What can hang from each mark
Z_59: Z_214 Z_299 Z_844
Z_844: Z_59
Z_214: Z_593 Z_844
Z_299: Z_844
Z_593: Z_553 Z_844
Z_553: Z_59 Z_214 Z_299 Z_844

In the rows, 128 means zero.
Known rows, with every way that one mark hangs from another
Z_553(Z_59 Z_214(Z_593 Z_844) Z_299): [165 167  99 128 157 141 122 143 117 152 111 130 169 167 134 102]
Z_844(Z_59(Z_214(Z_593(Z_553)) Z_299)): [148 116 112  98 129 104  91 126 192 144  98 153 130 116  65 106]
Z_59(Z_299(Z_844)): [ 86 149 144 163 116 166 146 173 135 103 116 131 131  85 127 113]
Z_844(Z_59(Z_299)): [105 158 128 116  98 149 102 146 168 117  84 106 122  92  77 106]
Z_553(Z_59 Z_214 Z_844): [124 208 133 140 115 142 166 174 120 159 104  49  80 160 150  83]
Z_593(Z_553(Z_214 Z_299 Z_844)): [138 147 113 132 151 160 111 135 117 145 139  90 170 121 165  80]
Z_553(Z_59(Z_299) Z_214 Z_844): [116 203 136 127 101 169 142 173 110 189  93  73  95 171 121  70]
Z_593(Z_553(Z_59 Z_214(Z_844) Z_299)): [156 163 109 127 158 139 142 161 122 137 156  62 192 148 141  72]
Z_553(Z_214): [139 205 140 132 127 165 150 143 142 115  98  87 127 104 145 112]
Z_593(Z_553(Z_299) Z_844(Z_59)): [126 100 120 123 138 110 101 135 157 103 194  93 185  72 135 105]
Z_59(Z_214(Z_593(Z_553) Z_844)): [163 118  94 158 153  76 175 127 162  96 115 169 121  91 166 128]
Z_593(Z_553(Z_299(Z_844))): [122 117 117 157 165 145 133 160 141  89 171  95 196  91 150  98]
Z_299(Z_844(Z_59(Z_214(Z_593(Z_553))))): [130  99 131 141 156  62 128 162 192  89 145 133 104  94 129 125]
Z_299(Z_844(Z_59)): [ 94 136 145 156 127 100 137 176 171  68 130  98  93  74 139 127]
Z_844(Z_59(Z_214 Z_299)): [126 157 138  87  88 114  89 133 169 140  77 133  99 122  80  96]
Z_553(Z_214 Z_844): [119 192 135 146 114 153 147 142 119 134  89  97  80 108 182 105]
Z_59(Z_844): [ 96 165 119 171 103 142 170 157 123  73 119 105  84  86 189 118]
Z_59(Z_214(Z_593(Z_553)) Z_299(Z_844)): [140  95 124 142 153 111 133 148 164 135 131 190 142 115 112 113]

Rows
[109 158 136 120  71 131 125 143 111 139  98 168  76 136 158  90]
Z_59(Z_214 Z_299 Z_844)
[144 170 117 138 143 144 168 175 135 141 145  58 166 134 120  75]
Z_593(Z_553(Z_59(Z_299) Z_214(Z_844)))
[140 183 123 122 125 158 106 125  96 124  99 133 158 119 182 101]
Z_553(Z_214(Z_844) Z_299)
[141 129 131 114 165 132  90 152 149 123 164  87 185 118 134  88]
Z_593(Z_553(Z_214 Z_299(Z_844(Z_59))))
[143 158 108 139 118 113 167 160 144 146  95 143 116 153 104 100]
Z_553(Z_59(Z_214(Z_593 Z_844) Z_299))
[123 143 148 119  94  77 133 136 166  98 143 119  86  77 147 125]
Z_593(Z_844(Z_59(Z_214)))
[130 168 121 108 101 119 118 158 104 147 129 110 118 193 149  71]
Z_553(Z_59(Z_214 Z_844) Z_299)
[126 111 120 152 146 139 140 139 134  96 200 100 201  67 165 108]
Z_593(Z_553(Z_299) Z_844)
[139 169 118 148 149 135 173 175 140 146 148  32 131 140 141  75]
Z_593(Z_553(Z_59 Z_214 Z_844))
[143 164 133 138 155 154 143 178 150 163 120 115 140 160  87 105]
Z_553(Z_59(Z_299(Z_844)) Z_214(Z_593))
[111 148 156 128 101 123 131 158 137 131 109 163 104 122 131 101]
Z_59(Z_214 Z_299(Z_844))
[145  95  96 186 177 121 181 135 179  80 172 135 169  44 143 149]
Z_214(Z_593(Z_553 Z_844))
[116 138 149 109  83  98 115 135 158 122 134 138  99  86 124 115]
Z_593(Z_844(Z_59(Z_214 Z_299)))
[122 115 138 140 139  68 125 158 185  88 121 146  82  95 132 134]
Z_299(Z_844(Z_59(Z_214(Z_593))))
[131 116 133 140 133 118 128 145 157 134 103 207 115 118 116 124]
Z_59(Z_214(Z_593) Z_299(Z_844))
[144 112  73 188 170 120 192 158 157  99 131 133 162  89 126 122]
Z_214(Z_593(Z_553(Z_59(Z_299))) Z_844)
[154 158 127 148 150 141 153 127 156 116 126 139 134  83 150 144]
Z_553(Z_214(Z_593(Z_844)))
[154 156 118 120 161 169 113 135 136 130 145  83 208 118 135  85]
Z_593(Z_553(Z_214 Z_299))
[147 123 126 123 137 101 146 156 136 133 208  83 184 132 141  82]
Z_593(Z_553(Z_59(Z_214) Z_299) Z_844)
[126 114  86 161 134 111 131 129 165  93  78 181 115  65 120 144]
Z_214(Z_593 Z_844(Z_59(Z_299)))
